Each row was made from one path, in order. Every step used is in the known rows, and no mark comes twice. Write each row's path.
In the rows, zero is written as 128.
Known rows
P U Y W: [149 136 186 136 141 147 104 108 101 118 115 163  95 109 134 132 142 119
  57 131  93 126 150 125 112]
Y L P U: [149 137 112 146 114  43 160 108 171 103  88 112  94 154 170 105 130 149
 113  69 121 152 139 174 178]
Y E P: [133 126  73 119 145 154 141  93 180  82 112 146 111 182 168  54 154 134
 152 129  87 110 150 132 133]
W P L Y U: [112  37 193 157 133 115 115 141 153 120 106 163  96 160 112 156 135 115
 128 138 137 146 186 167 131]
L Y W P: [118  64 202 129 134 142 107 155 131  98  69 156 105 140 122 120 144 112
  94 153 101  96 209 126  93]
E W P: [164  85 147  98 158 151 159 106 160 114 111 153 141 142 145 122 128 126
 139 180  73 153 210 123 148]
P U Y E W: [174 154 143 111 175 161 140  92 121  91 144 171  99 124 145 101 143 112
  77 176  58 131 159 171 119]
Y W P: [151  69 162 135 128 143 117 133 146 112  73 156 100 157 151 121 137 140
 115 162  92 121 216  85 126]
P L: [135  87 127 129 122 106 136  82 154 164 154 156 128 145 115 149 145 109
 134 129 125 140 135 162 144]
U P L Y E: [118 100 140 130 156 102 158 140 158 172 134 180  99 180 137 140 182 123
 101 152  75  73 151 174 113]
W P: [129  71 137 120 139 123 127 114 148 117  89 146 123 147 146 100 118 148
 133 147  94 153 189 107 150]
Y W P L: [145  56 157 136 106 142 117 133 147 149 110 168 104 158 131 157 140 126
 112 163 102 129 211 110 134]
L P U Y W: [143 121 165 167 152 116 139 128 141 130  95 154  78 143 153 106 135 138
  43  86 122 137 167 139 141]
E W: [172 112 142 106 169 131 162  85 161 114 136 148 149 140 139 113 148 106
 136 170  95 143 171 143 132]
E Y L P: [120 105 131 162 118  56 185  53 151 108 102 118 107 164 168  76 124 137
 169  80 124 103 135 162 141]
P L Y: [110  84 162 127 136 112 128 103 136 148 144 156 123 132  91 155 151  98
 114 127 128 121 129 186 116]
Y U P: [140  94 174 185 170  79 142 139 182 125 109 165  72 181 167 119 174 132
 138 134 126 116 165 118 132]
U P L Y E W: [136 109 156 116 177 123 179 134 159 170 151 191 111 181 137 152 180 111
  99 182  60  71 168 186 106]
L Y E: [117 104 145 124 160 128 136 126 149  74 112 155 107 143 131  77 168 102
 118 162 105  83 161 182 101]
W P U Y: [134  97 170 106 139 144 107 114 109 113  95 155 101 116 139 123 108 147
  83 136  76 159 174 115 142]
L P U Y: [134 122 148 149 163 106 142 112 152 136  99 138  92 141 147  95 125 141
  61  73 121 161 145 160 162]
E P: [117 118 103 114 137 144 133  84 167 110 113 125 128 172 140  90 143 135
 158  83 106 141 138 110 144]
P U Y: [135 130 172 126 150 129 116  89 104 116 129 155 102 115 127 120 131 125
  74 117  98 154 127 146 130]
U P: [133 119 135 138 165  91 156 117 156 170 118 163 112 179 158 117 160 146
 122 132  89 110 153 106 134]
U Y L: [104  92 177 141 140 103 139  65 118  97  97 153 142 170 138 102 143 128
 119 103 112 127 106 132 127]

Write each row's path
[143  69 159 112 169 183 158 101 144 124 138 201 138 176 139 121 138 121
 103 192  64 129 184 148 130] | U Y E W P L
[122  47 200 145 132 166 112 111 119 151 104 191 123 164 122 149 137 132
  77 145  96 126 186 100 115] | U Y W P L
[157 111 173  95 144 130 150 101 118  97 102 154 129 129 154 144 114 135
  99 166  54 163 187 142 146] | E W P U Y L
[149  48 201 130 160 140 148 133 165 111 124 168 118 150 116 168 140  95
 129 177 113 149 208 179 131] | E W P L Y U
[130 106 131 136 149  85 153 115 162 207 145 177 111 177 132 150 166 139
 111 128  93 111 144 126 138] | U P L
[130  97 119 154 123  50 167  96 186 105  73 117 120 183 163  87 140 146
 139  71 133 140 138 149 172] | Y L P
[121  79 190 143 124 127 117 122 132 147 136 165 112 136  93 167 162  89
  96 142 132  95 161 172  93] | P L Y W
[138  98 200 124 122 142  99 155 115  92  76 151  82 118 126 137 136 118
  72 153  92 105 211 143  96] | L Y W P U
[127  99 168 117 120 114 122 106 109  97  78 147 105 126 150 122 110 162
 102 125  79 157 164 124 153] | W P U Y L
[106  49 167 116 122 126 120 128 138 140 111 158 124 133 109 152 130 128
 112 140 111 136 175 161 138] | W P L Y
[138  70 171  95 156 148 154 116 147 138 129 169 144 143 108 165 132 106
 116 180  87 142 201 171 129] | E W P L Y
[144 102 142 117 146 152 119 123 119  91  93 168  93 126 159 101 122 148
  84 166  62 142 191 132 140] | W P U Y E
[165 137 127 133 182 131 170 111 167 107 119 164  97 154 167  87 137 133
  63 125  82 142 177 178 151] | L P U Y E W
[126 147 150 132 136 180 102  95 122 114 108 152  95 169 142 118 143 134
  83  82  93 131 142 113 118] | E P U Y W
[ 92  88 156 152 136 128 113 101 170 112 128 149 104 183 111 140 153  96
 148  81 155 134 130 172 125] | E P L Y U
[151 109 137 105 124 120 118 126 137 116 101 135  94 109 147 118 114 149
 110 149  81 166 194 125 155] | W P U
[122  91 197 142 145 135 120 127 129 103  94 157 107 138 117 117 162  93
  99 147 118  84 179 144  84] | L Y W
[102  99 172 131 153  91 150 128 146 194 138 176 110 173 112 160 167 123
 102 123  97  92 140 159 113] | U P L Y
[159 160  60 107 133 154 128 105 169  80 120 138  84 152 170  74 146 141
 133 129  69 124 151 148 137] | Y E P U
[129 137 164 124 126 101 121  77 109  97 108 143 110 121 135 126 130 138
  93 105  88 144 112 154 138] | P U Y L
[122  97 148 136 175 153 137  92 134  99 120 179 122 161 145  67 156 121
 104 158 101 109 142 141 116] | U Y E
[143 104 172 156 122 129 136  71 115 114 130 147  97 123 143  97 144 111
 145 152 106  73 177 117  92] | E Y W
[169 102 151 122 114 136 104 146 127 113  83 150  78 115 148 135 129 145
  89 165  72 132 221 102 128] | Y W P U
[117  90 190 146 146 103 140 139 136 188 127 186  99 173 117 176 178 118
  82 140  91  67 168 140  98] | U P L Y W
[139  83 163 100 172 160 154 129 152  69  97 164 125 147 140  96 150 103
 120 212  68  99 217 181 107] | L Y E W P
[158 123 150  85 163 158 144 148 140  68 112 157  96 110 136 110 145 109
  97 205  56 109 217 193 110] | L Y E W P U
[123  85 135 122 138 127 135 112 154 121 142 166 111 146 110 126 163  94
 117 155 113 102 143 208 113] | P L Y E
